Each row was made from one walk, in order. Every step used is in the known rows, and no mark comes twice. Write each row's walk.
Known rows:
bevum/tese/lefol/figir/toradon: [  8.4 -12.0 -18.9  20.1  11.9  -7.8 -21.0   2.4  21.5  -6.6  12.6 -16.4
 -33.1  24.8   4.5  -4.7 -14.8   1.0  10.4  -2.0  10.5 -21.3 -25.1   3.0]
toradon/rigid: [ 15.2  -3.1  10.2 -12.3  -2.0  -4.3  14.8  11.0   5.9  -5.8  -9.1 -17.3
  11.0   9.1  -4.9 -11.2  -4.6   4.2  15.8  -6.9   4.3 -23.9 -16.5  11.4]
lefol/figir/rigid/bevum/tese/toradon: [  7.9 -29.6 -16.5   2.2  27.1  -5.4 -20.8   4.6  28.5 -17.8 -12.2   6.2
  20.1  52.4 -19.7  39.4 -40.6   2.2   4.9  -7.0  41.8 -17.8  -9.0 -17.8]
lefol/figir/rigid/bevum/tese: [ 10.7 -26.0  -9.1   4.6  30.9 -15.3  -5.9   0.7  14.7  -8.8  -8.4   8.8
  21.3  32.7 -12.8   2.3 -43.2 -22.3   6.7   3.2  32.8 -10.9 -21.2 -23.8]
lefol/bevum: [  7.2 -15.9  -3.6  19.2 -14.9  -0.6  -5.1   8.0  -1.3  -1.5 -10.7 -16.3
   1.0   6.9 -10.5 -17.8   3.4  -0.7   8.1  -1.4  17.5 -11.8  -8.6   8.8]
tese/lefol: [ 13.8   5.8  -4.4  21.9   0.7  14.8 -10.3  -4.2  -6.3  17.3   9.7  -9.3
 -19.2 -13.7  16.5 -16.2   7.9  -1.5  25.3  -2.5   8.4  -2.6 -15.0  -0.9]
tese/bevum/figir: [  1.0  16.4  -2.7  -9.8 -20.9   9.5 -23.7   7.0   5.2   2.5 -23.3  10.4
   5.3  17.1 -17.4   2.4  -9.2  -0.2  22.4  -7.1  35.7   6.3 -14.1  -4.2]
rigid/toradon: [  9.9  -7.6 -14.8   4.8  -2.7  -4.9 -14.8  -9.2   4.8  20.4   0.5 -16.5
   8.4  -1.2  -8.9  -2.1   4.1  -3.5   6.8  -4.6 -13.9  11.5   6.1  -9.3]
tese/lefol/figir/rigid/bevum: [ 32.5  -3.4 -16.4   3.6  18.2   5.7 -19.0  -5.1  -1.6  10.1  -9.4  -4.1
   8.7   5.6   2.7 -18.6 -22.6 -10.0  37.3  15.2  23.2 -12.2 -29.8 -27.6]
toradon/bevum: [  1.0   7.9  -3.4   5.6  -1.3   1.5  -1.9   0.1   1.2   1.5  -2.2   2.3
  -4.5  10.5  12.3  13.7  -1.8   0.0   8.2 -30.4 -20.2  25.4   0.0   1.2]
toradon/bevum/rigid: [  6.3  -0.3  -1.4  15.0 -10.8 -24.6   9.9  16.3   0.1  15.8   5.5 -25.1
  11.7  17.2  -6.8  20.3  11.0  -0.6  15.6 -39.1  -9.1   3.8  -2.8  14.5]
figir/toradon/lefol/bevum: [ 32.4 -26.1  -7.1  42.4  -7.6 -13.0 -15.9  27.7 -10.0 -21.0  -7.8 -33.1
 -31.8  15.9  -9.8 -38.1  -3.1   4.4  -1.0  -9.0  -2.6  -5.4 -34.9  37.6]
figir/rigid/toradon/bevum: [ 24.2  -3.8 -10.3  -6.8   4.8  -3.9 -17.5   0.5 -10.8   7.4 -14.6 -18.6
  16.4   5.1  12.5   8.9  -7.6   3.4  17.5 -26.1 -20.5  35.2 -12.2 -13.0]
figir/toradon: [  2.6   0.8  -7.5   0.6  -1.9  -2.9 -15.3  12.7   6.5 -22.8  -0.3 -25.8
 -20.5   8.8   8.4  -7.4  -1.8   9.5  -7.7   7.8 -17.7 -10.1  -5.7  16.1]
bevum/lefol/figir/toradon: [ -1.7 -10.5  -9.7  14.1  -2.1 -14.1 -12.6  -4.1  21.4 -32.2 -14.9 -15.5
 -15.9  18.0  -4.9  -5.8 -13.6  11.8   3.3  20.4  -1.9  -9.6 -10.4  -0.5]
bevum/figir: [ -1.8  18.5 -10.5 -20.5 -10.5  -5.8 -13.0  -1.8  17.0  11.5  -4.9  10.6
  15.4   4.4 -14.4   1.7 -17.9  -7.4  11.4   2.8  19.7  11.4  -6.4 -20.6]
figir/rigid/bevum: [ 19.3 -12.4  -5.4   3.6  18.9   3.6 -13.3   0.4  -7.2  -5.0 -11.2 -10.1
  12.3   4.3  10.4 -12.2 -19.9 -11.6  14.5  11.3  14.8  -1.0 -17.9 -16.0]
bevum/figir/rigid/toradon/lefol: [ 43.3   3.5 -12.8 -12.0   2.2 -20.5 -20.1   4.3 -10.3  18.8 -13.2  -0.2
  22.1  -5.3 -22.4 -11.5 -29.8 -10.4  22.0  -9.8  15.6  35.5 -42.7 -24.8]
tese/bevum: [  5.7  -3.3   7.2   8.3  -8.6  15.0 -11.3   7.6 -12.2  -8.6 -17.1   3.4
 -13.9  15.5  -3.6   2.4  10.6   6.9  10.1 -10.5  15.7  -4.9  -6.4  15.1]
rigid/bevum: [  6.0 -10.4 -15.2  20.4  13.1   2.0  -9.6  -9.8   9.1   9.5  -0.8  -8.7
   2.3   6.1   1.6  -7.1 -11.1 -17.6  11.7   4.4   2.0  -2.2   2.7  -4.7]
lefol/figir/toradon/rigid/bevum/tese: [ 13.4 -29.2 -21.8  11.2  24.9 -23.5  -4.2  10.2  42.2 -21.6  -7.8 -32.9
   2.2  53.2 -16.9  -8.1 -36.9 -13.2  11.0  -2.6   5.6 -45.9 -22.0  13.7]
bevum/figir/rigid: [ 11.0  15.5  -0.4 -37.4  -2.0  -4.8 -14.2  10.3   0.3  -2.9 -18.9   7.4
  27.2  -1.4  -8.7  -1.9 -29.9   0.3  14.4  12.2  34.1  10.5 -26.2 -28.5]
figir/rigid/bevum/lefol: [ 11.2 -30.4   0.3  44.5  22.6   2.9 -16.0 -11.8  -5.7 -15.0 -18.0 -15.3
   4.5  -1.9  19.0 -23.2 -18.2 -15.2  20.6  17.0  29.2   7.4 -26.2 -15.0]
figir/rigid: [ 10.8  -4.0  12.6 -17.4   7.0   0.1  -3.8  10.9 -16.3 -13.5 -11.5  -2.8
  11.1  -5.2   8.6  -2.8  -8.9   7.1   3.7   6.7  13.7   1.2 -18.9  -9.5]
figir/toradon/rigid: [ 16.7  -2.5   3.1 -10.0  -2.3  -7.3  -2.7  23.7  12.3 -25.5 -11.8 -40.4
 -10.7  19.9   3.4 -15.8  -5.9  14.5   6.9   2.6 -14.2 -35.3 -18.8  29.2]
lefol/figir/rigid: [ 11.2   5.5   6.4 -42.1   2.9 -12.0   1.6  11.2  -2.5 -16.5 -18.8  11.5
  25.0  12.2 -15.6   9.8 -25.4   9.4   3.4  13.5  14.5  -7.8 -16.2 -22.1]

Which walk is each row?
[ 10.8   0.7 -22.3   7.2  -2.6  -5.1 -16.4  -8.9   7.0  22.5  -4.2 -14.9
   7.0  10.5   4.5   9.9   3.5  -3.4  13.7 -32.6 -35.9  33.3   7.4  -2.8] | rigid/toradon/bevum
[ 46.0 -15.7  -1.2   8.6  13.7 -16.1 -10.5   6.6 -28.8   9.3  -5.2  -9.1
   6.2  -9.0  -7.7 -12.7  -9.7  -5.8   8.5 -14.5  -2.5  25.7 -33.0  -3.2] | figir/rigid/toradon/lefol
[ 17.2   6.0 -19.6  22.4 -24.5   6.8 -32.0   1.3   7.1  26.9  -8.0 -15.5
  -0.4  -1.8  -6.2 -31.7 -10.0  -5.7  45.7   2.1  45.2  -2.2 -33.3 -13.2] | tese/lefol/bevum/figir
[  8.4  -4.1   3.8   0.4   5.8 -11.1   1.3  -2.9  -2.4 -25.0 -26.4   8.7
  13.3  16.4   5.3  11.2 -23.4   6.9  20.7  -9.4   7.7  28.6 -26.1 -23.5] | toradon/bevum/lefol/figir/rigid
[ 16.3 -30.6  -9.0  53.0  14.8  -2.8 -12.5   0.8  23.8 -27.8 -19.1 -54.9
 -14.6  21.0  13.6 -40.2 -14.5  -7.5  27.5  11.9   2.1 -29.9 -26.5  22.3] | figir/toradon/rigid/bevum/lefol
[ 23.2  -7.4 -20.3 -12.4   8.7 -16.8  -7.6  12.5  35.6 -21.3 -21.9 -33.5
   5.7  40.2 -19.2 -13.6 -27.5  -2.2  19.8  11.7 -11.0 -43.8 -14.5  12.0] | lefol/figir/toradon/rigid/bevum
[ 12.1  -0.1 -10.7  15.9 -12.5 -27.5  -3.3  27.1   6.8  -5.5   3.4 -49.7
 -11.1  27.5   0.4  10.2   8.1  11.0   9.4 -30.5 -26.1  -4.5  -8.9  32.3] | figir/toradon/bevum/rigid
[  4.2  -0.8  -5.7  11.8 -15.8 -13.9  -3.7  22.2  14.0   6.2  -1.8 -25.1
   9.9  38.0 -15.0  53.9  11.7  22.7  17.1 -50.5  -1.6  -2.2   9.5  21.3] | tese/toradon/bevum/rigid
[  4.0 -17.2  -4.6  46.4  15.2   6.9  -8.4  -7.1   1.9  15.5  22.0  -6.5
 -23.7  -0.3  18.6 -11.3  -0.3 -15.1  17.3 -17.7  22.8  -4.8 -22.1   1.2] | bevum/tese/lefol
[ 41.2 -11.2 -12.4  11.7  -5.7 -53.0  11.3   8.2  -1.7  31.6   1.7 -20.0
  23.0  18.6 -59.8   5.4  -1.7  -7.8  14.8 -26.0  -4.6  -5.2 -14.2   6.0] | bevum/rigid/toradon/lefol/figir
[  2.3   7.4 -24.8  -0.6   3.2  -3.9 -21.4 -10.4  25.0  19.0  -6.4   3.9
  17.2  11.2 -11.9  -8.0 -28.6 -26.0  23.4   6.6  21.2   8.6  -2.1 -24.8] | rigid/bevum/figir
[ 19.8   4.8 -28.7  20.6 -25.6   4.7 -43.6  13.0  14.3   6.3  -9.6 -37.1
 -22.4   7.0  -0.9 -39.1 -10.2   3.3  37.9   6.2  27.9 -12.2 -36.6   3.0] | tese/lefol/bevum/figir/toradon
[ 15.4 -13.4 -11.4  13.8 -12.4 -32.0   0.5   4.0   3.4  34.6   3.6 -42.0
  23.5   3.9 -27.8   7.4  16.8  -4.4  14.0 -14.1  -2.1 -11.8   0.8   6.7] | bevum/rigid/toradon
[ -2.3 -12.1   5.2  23.8  -9.5   3.7  -7.0  -5.4   4.8 -23.0 -32.1  12.4
  -6.5  22.7 -17.1   1.7  -2.6   6.3  19.6   3.7  33.1  -4.3 -13.4  -0.4] | tese/bevum/lefol/figir
[ 33.5 -14.7 -12.5  26.4   7.8 -17.2  -4.6  -5.5 -12.6  21.7   3.3  -8.8
  -2.4  -4.5 -16.6 -12.4   0.6 -11.0   5.8 -20.7 -17.4  25.8 -12.7   6.7] | rigid/toradon/lefol
[ 11.7  23.0  -6.9 -30.2  -4.5  -6.4 -16.4  11.7   2.6  -0.7 -19.8   8.5
  23.4  11.5   5.8  12.2 -32.3  -1.4  23.5 -18.1  14.0  37.0 -26.2 -26.4] | toradon/bevum/figir/rigid
[  2.5  -9.9  -2.2  22.7 -11.4   0.4 -24.0   5.3  11.1 -41.0 -32.0 -10.9
 -27.6  33.7 -10.1  -3.4  -4.4  16.4  11.1   8.8  16.5 -11.7 -19.0  15.7] | tese/bevum/lefol/figir/toradon
[ -2.9 -12.4  -9.4  44.3   1.6  -3.0 -20.2   1.5   9.1 -28.6 -10.1 -29.7
 -31.7  13.8  29.1  -3.6  -1.2   6.0   9.5 -14.1 -21.9  21.9 -14.3  12.7] | figir/toradon/bevum/lefol
[ -6.2  -8.8  -2.4  14.2   0.2 -10.3   3.4 -16.2  13.9 -12.0 -14.3   7.2
   5.6  10.5 -16.5   0.3 -12.0  -0.4  10.2  11.6  15.2   2.5  -5.2 -17.9] | bevum/lefol/figir
[ 26.6   2.2 -16.1 -35.6   1.3 -15.8 -12.3  -0.3   5.0   5.4 -22.5  -0.9
  31.1  20.1 -10.0  20.8 -18.0   7.3  17.3 -19.3 -20.0  27.7  -8.6 -27.5] | lefol/figir/rigid/toradon/bevum
[ 11.0 -12.9  16.3   7.3  -2.6   4.3  -9.0   4.9 -13.1 -35.5 -43.4  10.7
   3.2  20.9  -8.7   2.0 -13.4  13.2  24.7   9.0  47.3  -2.1 -32.9  -8.8] | tese/bevum/lefol/figir/rigid
[ 13.9 -20.9  -8.0  26.8  14.5 -12.4   7.2 -13.8  28.6  -9.9 -27.6 -16.5
  18.2  25.7 -16.5 -16.6 -25.4 -13.3  36.9   7.2  18.2 -26.6 -18.1  -8.0] | toradon/rigid/bevum/lefol/figir
[ 20.6 -11.9 -10.9  38.8 -15.7  13.2 -19.1   4.1  -7.6  14.4  -1.9 -24.7
 -16.1  -4.5   5.5 -32.5  12.1  -0.2  33.3  -2.6  23.5 -15.6 -27.9   6.9] | tese/lefol/bevum
[  2.3 -12.2 -10.9  51.7  14.4   8.1 -11.2  -5.7   3.4  16.2  20.1  -3.8
 -25.0  10.8  31.3   2.9  -0.7 -15.8  22.8 -48.7   4.6  22.8 -22.1   3.2] | toradon/bevum/tese/lefol
[ -9.4 -14.1  -7.7  32.2  11.8  -7.0   1.2  -1.8  10.7  -0.2   8.7   5.4
  -7.1  23.1  13.6  17.5  -7.9 -13.5  -0.6 -43.9  -1.7  23.9  -6.0   3.9] | toradon/bevum/tese
[ 11.6   6.7 -16.4 -13.9 -15.6 -40.2   0.4  28.0  18.4  -7.0  -5.4 -36.3
   2.1  42.4 -20.4  25.2  -3.0  12.9  11.8 -24.2 -24.7 -13.5  -3.7  18.6] | lefol/figir/toradon/bevum/rigid
[ 21.9   0.1 -14.3 -11.9 -27.2 -14.4 -19.3  29.4  29.9 -14.8 -30.9 -48.2
   8.3  29.7 -24.5 -33.9 -24.8   7.6  31.0   6.0  22.5 -33.0 -36.4  14.6] | lefol/bevum/figir/toradon/rigid
[ 23.1  -4.1 -10.7 -39.7   2.0 -15.4  -9.8   0.5   2.4   4.7 -19.2  -1.2
  32.5   8.8 -25.9   5.5 -19.9   7.9  10.9  12.7   0.1   5.5 -10.8 -30.2] | lefol/figir/rigid/toradon
[ -4.0 -34.1 -15.6  48.8  27.6  -5.4  -5.9 -11.9  17.9   8.4  11.7  -3.0
  -2.5  20.1   3.4  -3.2 -19.7 -31.4   3.3  -9.9  16.9  -2.4  -2.6  -1.2] | rigid/bevum/tese
[ 27.5  -5.5  -4.8  23.4   8.5 -12.7  -7.6  19.8 -10.3 -18.0   5.3 -15.6
 -36.7   5.6   2.5 -14.8  -6.3   2.8  -8.0 -10.7 -18.6   5.3 -28.5  26.2] | figir/toradon/lefol
[ 15.4 -15.8   7.8  11.9 -10.2  -3.2  -7.6  16.4  16.9 -49.9 -42.9 -32.4
 -16.2  39.8 -14.4 -14.4  -7.6  23.3  28.2   2.4  19.3 -36.7 -32.8  24.2] | tese/bevum/lefol/figir/toradon/rigid
[ 37.1 -11.2 -25.5  27.1 -19.1 -22.2 -24.8   2.6   2.9  32.5 -13.3 -10.8
  14.6   6.7 -41.2 -28.2 -16.4 -19.1  25.7 -17.2  19.2  25.7 -31.8  -5.5] | rigid/toradon/lefol/bevum/figir
[  6.1  16.2 -12.9 -13.7 -22.4   7.7 -40.9  19.7   9.7 -20.1 -24.3 -11.5
 -20.1  28.0  -9.7  -3.7 -12.4  10.6  15.7   2.3  21.6  -2.6 -20.1  10.7] | tese/bevum/figir/toradon
[ 19.4 -12.5  -6.3  12.0  12.0  -1.5   2.6  -0.1  15.8   2.3  -9.9 -27.1
  14.5  18.6  -1.5 -18.6 -14.2 -13.5  26.5  -3.7   2.7 -26.6 -12.0   6.4] | toradon/rigid/bevum
[  7.7 -13.2 -18.1  52.3  14.3   4.8 -27.9   6.6  10.6  -5.1  20.4 -30.0
 -49.4  18.6  37.3  -4.7  -2.4  -3.3  15.4 -36.8 -12.4  10.1 -27.7  20.5] | figir/toradon/bevum/tese/lefol
[ -1.1   2.8 -11.2   3.5  -4.7  10.4 -16.0   7.7  15.5  -5.8  -9.5   0.3
  -1.7  27.7   6.8  46.2  -1.5  24.4   7.0 -41.4 -11.7  16.9  14.7   8.4] | tese/toradon/bevum
[ 17.2 -41.3 -15.6  66.8  31.7  -4.4 -16.8   0.0  13.0   1.1   9.5   1.8
 -15.8  34.8 -10.2  22.4 -22.9 -17.0   1.5 -38.3  24.4   2.6 -12.4  13.0] | rigid/bevum/tese/toradon/lefol
[ 37.0   5.2 -21.1 -11.4   1.0  -2.4 -22.4  -4.6  -2.1  22.3 -12.1  -9.8
  11.5   7.2   5.9   5.3 -11.3   5.1  41.5 -21.7 -11.8  25.0 -24.4 -27.1] | tese/lefol/figir/rigid/toradon/bevum
[  2.3 -20.7 -16.9  36.8  12.7  -6.5  -6.1 -24.4  21.1  -4.1 -14.8   0.6
   8.4  16.8 -12.0  -6.6 -21.4 -17.6  19.0  16.0  18.2  -1.0  -5.3 -21.5] | rigid/bevum/lefol/figir
[  9.2 -34.9  -3.7  36.9  26.7  -7.6   7.0  -2.3  24.0  -0.6   0.3 -23.4
   9.3  28.3  -1.9 -14.5 -21.9 -28.1  19.1 -18.7  21.4 -28.0 -21.1  10.1] | toradon/rigid/bevum/tese
[ -7.3 -17.4 -14.1  28.1  11.4  -9.1 -13.4  10.5  17.4 -18.1   8.5 -19.0
 -28.4  32.1  19.3   9.1 -12.1  -2.6  -6.5 -37.2 -21.9  12.3 -10.6  21.0] | figir/toradon/bevum/tese
[  9.7 -30.5  -7.0  51.3  12.8   9.6 -11.8  -6.4  29.5 -15.5 -23.0 -37.6
   4.9  30.1  -0.4   4.6 -11.3   6.6  35.2  -8.5  26.4 -25.9  -8.6  10.5] | tese/toradon/rigid/bevum/lefol
[  8.8 -40.2  -0.4  34.0  -6.6  -0.2  -3.7  23.3  27.3 -15.3 -15.3 -34.7
   9.2  49.5 -20.7  12.5 -11.1  12.7  19.4 -31.0  44.6 -43.8 -20.7  29.1] | lefol/bevum/tese/toradon/rigid
